Every row comes from one small tree of marks. The marks that hang from a mark follow it in brackets, in alphabetical order. Every link used is in the known rows. Which tree was each row made from?
Known rows:
niku{mufab{vozo{rezod sekulot{ninon}}}}: [-14.9  28.9   4.5   8.8  -1.7  25.9  10.3   4.5 -19.8  16.3  -6.6  -0.7
   8.9   2.5   0.7  14.7  -3.8 -22.8 -14.7  -6.8   6.3  17.6  -4.1  -4.1
 -19.5 -15.0]
vozo{mufab rezod{pupitet} sekulot{nikeb{kipetef}}}: [-17.3  14.1 -16.0  27.2 -14.6  -2.6  -2.4   6.1 -28.1 -53.1  49.9 -26.9
 -29.7 -10.8 -15.7  11.4  -8.3  24.6 -40.3  -9.3   3.6   9.5   9.5   6.8
  -3.8  -0.5]
niku{mufab{vozo}}: [  2.3  22.2   9.3   2.5  27.5  17.7  15.0 -10.7  -3.6  27.0   4.5   4.1
   7.1 -16.2  -3.3  25.8   7.9 -19.7   3.7 -17.2  -2.8   1.5  11.8  -4.2
 -24.9 -13.5]
numepe{ninon{sekulot{vozo}}}: [-14.8  13.1  -1.2 -28.5  26.2  21.1  21.9  10.2 -16.7   8.5  24.5  11.8
 -10.4  28.5 -11.3   6.8   4.7 -12.3  10.0  22.0  22.1  23.0   2.6   6.9
  27.5 -11.4]
numepe{ninon{sekulot{nikeb{kipetef} vozo{rezod{pupitet}}}}}: [-23.1  31.2  -7.4 -34.7  30.3   1.7  16.1  21.9 -28.6 -28.8  56.3  -8.4
 -50.4  11.6 -33.6  14.7   1.7  11.3 -24.7   1.8  22.4  24.6  17.8  14.2
  10.7 -13.8]
pupitet{rezod{vozo}}: [  8.5  25.9 -15.4 -24.0   8.7  10.8 -12.5   6.7  -5.1  12.2   8.0  -8.4
 -10.2  -8.9   2.0  -4.3  -5.8  -4.8   4.1   0.8  11.5   7.8   9.3 -17.6
 -31.6 -20.8]
ninon{numepe sekulot}: [ 11.2 -17.9  -0.9 -12.6   4.4   1.5  18.8 -14.5 -14.7  11.5  -5.2   9.3
 -12.0   1.7 -16.1  13.2 -17.4   1.2  -3.9  24.2  23.9  11.3   0.3  10.7
  -3.6 -13.3]
niku{mufab{vozo{rezod sekulot{nikeb}}}}: [-20.6  41.9   6.4  17.3  13.8  10.5  19.3  -6.0 -19.3  -3.2  16.6  -7.4
 -11.6  -5.6 -10.8  27.6  -2.9   7.6 -35.2 -11.1   1.7  10.5  11.9  -1.2
  -9.4 -18.1]
rezod{pupitet vozo{sekulot{nikeb{kipetef} ninon{numepe}}}}: [  5.0   4.1 -46.6 -18.8  35.1   5.0   5.6  -2.8 -29.9  -6.1  22.0 -26.2
 -30.9 -26.3  -7.3  17.0 -38.6  35.7 -17.7 -21.7  14.3  25.6  -2.5  26.7
 -24.6 -13.1]
pupitet{rezod{vozo{mufab sekulot{ninon{numepe}}}}}: [ 11.7  -2.7 -33.1   2.2 -11.6  36.9  -4.3   3.6 -33.8   9.0   7.5  -8.0
   4.2   4.4   8.8  -2.6 -45.4 -19.9   3.7   7.1  13.5  35.1 -15.3 -12.6
 -29.3 -24.8]
rezod{pupitet vozo{sekulot{nikeb ninon}}}: [-11.4  18.3 -22.7 -16.6  15.6  18.9  16.0  -8.9 -19.7  -6.0  14.5 -28.3
 -21.7  -3.3  14.3   9.5 -33.1  34.1 -25.1 -33.0   4.7  15.3  -6.0   9.3
 -15.5  -0.9]
rezod{pupitet vozo{mufab sekulot{nikeb{kipetef} ninon}}}: [-10.3  16.6 -35.3   1.5  21.0  19.7   1.8  -0.8 -33.4 -24.3  40.7 -32.8
 -24.1 -13.0   9.9   8.4 -29.7  19.0 -20.3 -27.5  -2.0  17.8   8.1  12.9
 -22.8  -2.0]
numepe{ninon{sekulot{nikeb}}}: [-22.5   3.5 -10.5 -17.9   9.0   1.8  18.5  -2.4  -5.8  -2.2  25.2  -3.5
 -28.4  25.2  -9.9   5.9 -19.6   4.5 -14.5   4.7  14.2  15.8   9.6   9.2
  19.9 -20.3]
mufab{vozo{rezod}}: [  7.4  22.8  18.2  -2.2   3.2  -8.6  18.5  -4.4  -3.3   7.1   9.3   0.1
   1.6  -7.0   2.2  11.8  16.4 -12.9 -21.6  -0.2  12.9  -1.2   3.3  -2.4
  -4.3 -15.0]
rezod{pupitet vozo{mufab sekulot{nikeb{kipetef}}}}: [ -9.2  18.7 -34.5  10.2  26.2   6.9   3.3  -7.6 -31.4 -31.5  52.4 -34.9
 -29.6 -27.0   0.3  18.6 -12.5  32.9 -21.1 -15.6   4.4   7.0  16.3   7.7
 -16.2  -3.9]
sekulot{nikeb ninon{numepe} vozo{mufab rezod}}: [  3.3  15.5  11.6   3.1   8.9  14.0  22.3   3.6 -41.0 -23.0  14.7   7.6
  -2.3  29.4  -3.8   6.6 -37.6 -19.1 -28.1  -1.7 -19.5  41.6  -0.6 -10.5
   6.1  -5.8]
sekulot{nikeb ninon vozo{mufab rezod{pupitet}}}: [ -9.1  22.9  17.1  -3.2  -1.8  23.4  20.7   7.6 -31.5 -33.8  32.5 -10.1
 -15.0  27.3   2.6   6.7 -24.8  -7.4 -35.6 -30.9 -21.3  29.5   2.0 -13.1
  -6.6   9.8]
sekulot{nikeb vozo}: [ -9.0  28.0  12.2 -13.9  33.1   7.1  21.5   6.8 -11.7 -18.5  23.5   5.0
 -13.6  15.0  -2.5   6.3  -7.5  19.3 -18.8 -14.3 -14.0  17.1  12.8  10.4
  15.5  10.1]
nikeb{kipetef sekulot{ninon vozo{rezod{pupitet}}}}: [ -5.1  32.7  -4.6 -34.1   5.0  22.9  -4.3  43.3 -23.0 -27.2  11.7   1.2
 -21.4  -1.3 -17.9  30.9  -4.7  -8.9 -15.0  -8.2  12.9  15.0   2.0   6.0
 -23.5   3.1]
niku{mufab{vozo{rezod sekulot{nikeb{kipetef}}}}}: [-21.4  48.4  -6.8  15.4  29.0  -0.9   6.0   7.8 -23.0 -11.1  30.5 -11.6
 -19.8 -21.4 -20.9  25.7   7.9  10.8 -31.6  -9.2   4.2  10.9  26.0  14.1
 -14.0 -20.1]
niku{mufab{vozo{rezod{pupitet} sekulot}}}: [ -6.4  26.9   5.5  11.8  -0.5  20.2  16.3  -7.9 -17.8   2.9  15.2 -11.6
  -7.3 -23.6 -12.4  34.4  12.4   1.4 -16.3 -15.8  17.6   1.1  -1.9  -8.6
 -29.0 -13.2]
vozo{mufab rezod sekulot{ninon}}: [-15.1   2.5  -1.2  27.3 -39.6  18.0  -1.8  10.4 -29.9 -19.8   3.9  -7.6
  11.1  24.9   9.6  -9.2 -16.3 -20.7 -20.0  13.3   0.3  20.1 -13.5 -10.7
   7.8  -2.2]
sekulot{nikeb{kipetef} ninon vozo}: [-13.2  30.3  -3.6 -21.7  42.0   9.3   7.5  28.5 -15.0 -17.7  27.6   0.8
 -20.4  14.4  -3.8  -4.2 -16.3   8.3 -15.3 -23.6 -16.7  28.9  14.2  28.6
   4.1   8.7]
kipetef{nikeb{sekulot{vozo{mufab}}}}: [-16.3  37.9  11.2  -8.0  -2.6  19.6   8.5   5.4 -17.4  -3.9  23.8  23.1
  -3.2  16.7  -7.3  43.5 -17.0 -19.9  -2.3  15.7  -3.8   1.3   7.0   6.8
   8.3   0.8]
kipetef{nikeb{sekulot}}: [-15.5  22.7  -0.4 -16.7 -16.7  -3.0  -5.4   2.4   6.6  10.1  -0.1  15.5
 -11.4  -0.4 -11.7  37.0 -19.7  -4.3  -2.2  13.0   8.7 -13.9   0.6  13.8
  -3.5 -10.3]

Write each row's tree:
[ 15.3 -14.9 -31.4   4.8   0.9  30.7  13.1 -19.9 -40.1   5.8   8.8 -19.1
   2.5 -11.9  11.5  18.9 -36.2  -2.5  -1.0  -6.2  11.8  22.5 -21.2  -8.3
 -24.5  -9.9] => rezod{pupitet vozo{mufab sekulot{ninon{numepe}}}}
[ -5.8  17.6   8.0   1.3 -13.3  10.3  19.2   7.2 -12.9   5.8   6.1  -5.0
   6.4   7.0  10.4   1.3  -1.9  -8.4 -27.4  -2.4  18.7  14.3 -17.4   9.6
   1.8 -10.9] => mufab{vozo{rezod sekulot{ninon}}}
[ -8.8  -0.6  -2.3  29.0 -38.2  12.1   2.2  -4.0 -26.5 -33.1  24.0 -16.4
  -5.7  -2.9  -4.6  10.3  -1.9   2.8 -22.4   4.4   9.4   5.0 -12.0 -16.0
  -2.3   1.4] => vozo{mufab rezod{pupitet} sekulot}
[ 14.9  -8.1   2.8   1.5  13.4  29.0  20.4   3.5 -31.6   0.8   8.5  16.2
  15.9  21.4   3.9   6.1 -29.3 -28.7   6.4   0.1 -12.6  35.1 -11.8  -2.7
   1.3   0.9] => sekulot{ninon{numepe} vozo{mufab}}
[  3.8  -7.5   0.5 -12.6  11.3  -4.9  26.7 -17.3 -15.8  -1.7   5.9   1.9
 -25.4   7.9 -17.8  15.7 -32.1  18.8 -25.2   9.7  13.6  16.9   8.8  18.5
   1.8  -9.9] => ninon{numepe sekulot{nikeb}}
[-19.3  32.9   9.5 -17.2  -9.0  30.2   9.1  15.5 -17.1   3.8  12.9  23.8
   1.4  32.3   1.9  31.7 -34.2 -32.2  -0.4   5.1  -9.7  13.7  -3.0   9.2
   2.4   2.5] => kipetef{nikeb{sekulot{ninon vozo{mufab}}}}
[-20.5  37.2   8.7 -37.4   1.4  20.8   8.2  20.7  -6.4  12.1  -0.2  25.7
  -6.1  24.8  -3.3  30.2 -29.3 -14.9  -1.1   1.6  -0.2  10.1  -6.7  21.3
   2.0   1.9] => kipetef{nikeb{sekulot{ninon vozo}}}
[ -3.1  32.1  -1.1  -5.2   1.6  20.7  -3.0  27.6 -33.3 -44.6  35.5   1.3
 -18.7  -9.2 -20.8  42.0   7.2 -14.2 -14.2   5.0   8.3   6.3  16.0 -10.0
 -15.6   1.0] => nikeb{kipetef sekulot{vozo{mufab rezod{pupitet}}}}
[  2.7  10.1   9.8 -24.1  36.5  11.4  37.8  -8.3 -26.6  -7.5  21.3  13.0
 -25.2  18.0 -18.6  19.7 -22.6  19.6 -21.8   9.8  10.5  29.2  13.5  20.1
  12.7  -3.5] => ninon{numepe sekulot{nikeb vozo}}
[ -9.1  20.0  -1.0  15.1  17.8  26.6  16.8  -7.9 -10.2  18.6   9.3  -0.6
   7.5 -15.8  -0.9  27.0   6.7  -1.8   0.3  -8.9   9.0   4.6   0.8   6.4
 -14.3 -12.3] => niku{mufab{vozo{sekulot}}}
[  1.1  11.6 -44.4 -12.3  40.6  -0.5   3.2   2.5 -31.1  -2.0  10.3 -14.3
 -19.5 -16.3  -3.7   8.3 -37.2  24.4 -14.2  -2.6   7.8  27.9   3.6  26.8
  -8.6 -17.7] => rezod{vozo{sekulot{nikeb{kipetef} ninon{numepe}}}}
[ 14.1  -2.2   1.3 -19.0  23.2  19.7  19.4   9.0 -20.1  11.3  -5.6  16.5
   8.0  15.5  -3.6   4.9 -23.4 -12.9   6.5  -0.8  -4.7  33.4 -15.0   8.0
   1.4   1.4] => sekulot{ninon{numepe} vozo}
[ -1.6  21.4   1.1 -36.8   6.9  14.2  15.4  13.0 -14.0  20.1  -6.8  32.4
  -3.3  14.6 -13.7  42.1 -43.7 -16.7   3.5  11.1   5.4  19.5 -15.8  22.4
  -0.7 -10.1] => kipetef{nikeb{sekulot{ninon{numepe} vozo}}}
[  3.8 -21.0 -19.2   6.2 -11.5  15.3   7.9   2.7 -16.7   5.9 -13.5   1.5
   7.0   7.8   0.1  -0.2 -32.3   4.9  -1.3   4.0  12.9  23.3 -27.3  16.5
   2.2  -6.3] => vozo{sekulot{ninon{numepe}}}
[-11.2  29.5 -22.5   8.5  -2.8  24.1   1.0   0.8 -24.6 -17.2  36.4 -20.6
 -16.9   4.9   7.2  -0.1 -29.3  13.6 -24.2  -5.3   4.4  19.6  12.5 -13.2
 -16.6 -16.7] => pupitet{rezod{vozo{mufab sekulot{nikeb}}}}
[-18.1  39.9  27.6 -22.9  19.0   3.7  28.8   4.4 -28.8 -24.1  22.9   4.5
 -29.0  31.0 -16.7   7.4  -0.8  12.9 -39.7  14.1   8.0  21.1  22.7   5.8
  17.9   2.2] => ninon{sekulot{nikeb vozo{rezod}}}
[ -1.2 -11.2 -11.1  20.9 -30.9  12.6  16.9  -8.0 -37.1 -31.4  17.3 -18.6
 -14.6  11.0  -4.9  13.0 -48.6   8.1 -40.4 -15.0  -1.3  30.0 -19.6  -3.2
  -8.9  -5.2] => vozo{mufab rezod{pupitet} sekulot{nikeb ninon{numepe}}}
[-13.1  11.8   7.2 -13.3  -2.0  25.3  22.4   4.0 -37.3 -17.0  43.7  -0.5
 -17.2  27.3 -15.1  17.2   3.2 -26.6  -9.3  18.3  20.6  23.6   0.1 -20.8
  11.4 -11.4] => numepe{ninon{sekulot{vozo{mufab rezod{pupitet}}}}}
[  6.8  17.3   4.7 -25.7  -1.4  23.0   9.3  25.0 -29.0  -6.2 -18.3  23.2
   1.2  16.5 -13.6  33.8 -23.1 -24.4 -12.1  15.1   9.4  28.0 -11.5  -5.0
  -4.0  -9.7] => nikeb{sekulot{ninon{numepe} vozo{rezod}}}
[  4.6   7.0   0.7 -20.7  31.4  14.5  26.0   6.0 -18.7  -2.2   6.9  11.1
  -6.7  20.8  -1.3   5.4 -37.9   7.0 -14.2 -18.4 -13.0  38.0  -6.6  16.3
   4.6   1.9] => sekulot{nikeb ninon{numepe} vozo}
[ -3.0  23.4  11.1 -11.1 -20.5  42.0   9.1  20.6 -30.3 -28.8  10.9   6.1
  -4.1  20.6  -1.1  33.5 -18.4 -29.5 -20.2 -10.7   0.5  17.2  -7.4 -22.4
 -16.1   4.3] => nikeb{sekulot{ninon vozo{mufab rezod{pupitet}}}}
[-14.8  37.3   5.4  -0.2  19.8   8.9   2.9  27.5 -36.3 -37.2  36.2  -2.8
 -14.9  23.4  -4.1  -4.6 -15.3 -15.4 -27.8  -6.9 -24.1  34.6  20.2   2.8
   5.1   2.9] => sekulot{nikeb{kipetef} ninon vozo{mufab rezod}}
[ -1.7  33.7  16.4   4.2  14.6   6.8   8.8  -4.8 -14.2  16.5  -1.7   2.1
   4.0 -13.0  -8.5  24.7  15.1 -28.8  -9.9  -3.9  -1.9   2.9  12.4 -19.3
 -25.7 -20.8] => niku{mufab{vozo{rezod}}}
[-24.3  52.6  16.6 -34.8 -10.2   9.8   3.8  25.3 -16.3   2.3  -3.0  24.3
  -7.8  27.9 -10.4  29.8 -21.8 -24.7 -14.7  15.5   1.2  12.5  -4.0   8.3
   3.3  -6.8] => kipetef{nikeb{sekulot{ninon vozo{rezod}}}}
[ 15.6 -10.6 -32.2 -16.9  12.2  21.1  11.3 -11.3 -28.2  14.4  -5.0 -17.6
  -3.1 -17.7   5.6  17.4 -31.8  15.8   0.4  -9.7  22.0  19.8 -23.9   5.1
 -24.2 -11.5] => rezod{pupitet vozo{sekulot{ninon{numepe}}}}
[-14.4  26.5 -26.3   1.4  -8.8  34.9  -0.2   9.1 -26.3 -10.7  27.0 -21.2
 -12.5  19.6  16.6 -10.8 -44.9  -1.8 -23.3 -16.3  -2.6  31.2   5.0  -8.9
 -21.5 -15.9] => pupitet{rezod{vozo{mufab sekulot{nikeb ninon}}}}
[ -2.3   9.8   4.7  -3.9 -17.7  15.5  24.3   2.1 -10.7  -0.4  15.0 -16.7
  -4.3  -3.9   6.6  11.0  -4.3   2.1 -30.2 -23.9  23.9   9.4 -24.0   8.8
 -12.9  -5.0] => mufab{vozo{rezod{pupitet} sekulot{ninon}}}
[-16.4   7.6  -2.0  28.0 -30.2   7.1  11.8  -7.5 -27.1 -44.1  36.7 -22.4
 -19.3   4.6  -5.8  11.3 -18.3  22.1 -43.8 -11.2   1.2   9.2  -1.7  -8.4
   1.0   3.1] => vozo{mufab rezod{pupitet} sekulot{nikeb}}
[-11.4  25.8  -8.3  -5.8   5.7  -0.3  18.7  13.1 -11.7 -21.2  40.6 -23.5
 -28.0 -13.0  -5.1  13.8 -12.0  22.4 -48.5 -35.3  14.1  14.5  -2.8  29.3
 -15.2  -5.8] => mufab{vozo{rezod{pupitet} sekulot{nikeb{kipetef} ninon}}}
[  3.1  19.1  -3.1   2.8  23.1   2.9   8.4  17.5 -43.4 -28.6  27.6   4.0
 -12.3  14.9 -15.1   4.6 -29.6 -17.1 -24.0   0.4 -17.0  42.5  10.7   5.2
   2.1  -7.1] => sekulot{nikeb{kipetef} ninon{numepe} vozo{mufab rezod}}
[ -3.6  12.7 -19.3  18.1   8.8  18.9   3.1 -15.3 -32.5  -4.7  15.6 -14.2
   7.3  -7.0  15.9   8.4  -2.6   0.2  -2.1  16.1   7.9   5.2   3.2 -10.8
   1.5  -7.9] => rezod{vozo{mufab sekulot}}
[-21.5  26.4   5.7 -34.2  15.7   9.8  29.3   5.9 -26.4 -19.7  42.0  -4.3
 -40.0  27.9 -24.2  16.7  -6.8   8.2 -29.2  -0.8  19.5  25.5   7.4  -1.3
  16.0 -12.2] => numepe{ninon{sekulot{nikeb vozo{rezod{pupitet}}}}}
[-16.0  13.9  -7.8 -14.1  21.4 -10.3   7.1   5.2  -7.4 -18.3  28.3  -8.1
 -37.8   2.8 -19.4   4.2  -8.3  22.4 -24.3   3.8  10.2   8.4  30.7  29.7
  -1.1  -4.1] => ninon{sekulot{nikeb{kipetef}}}
[  9.0   7.5  19.5  -1.0   3.4  14.6  28.1  -6.3 -48.8 -13.2  17.4  16.3
  -5.3  21.1 -18.8  18.7  -5.8 -22.3 -14.1  40.7  15.8  29.8   8.0 -11.2
   8.5  -8.2] => ninon{numepe sekulot{vozo{mufab rezod}}}
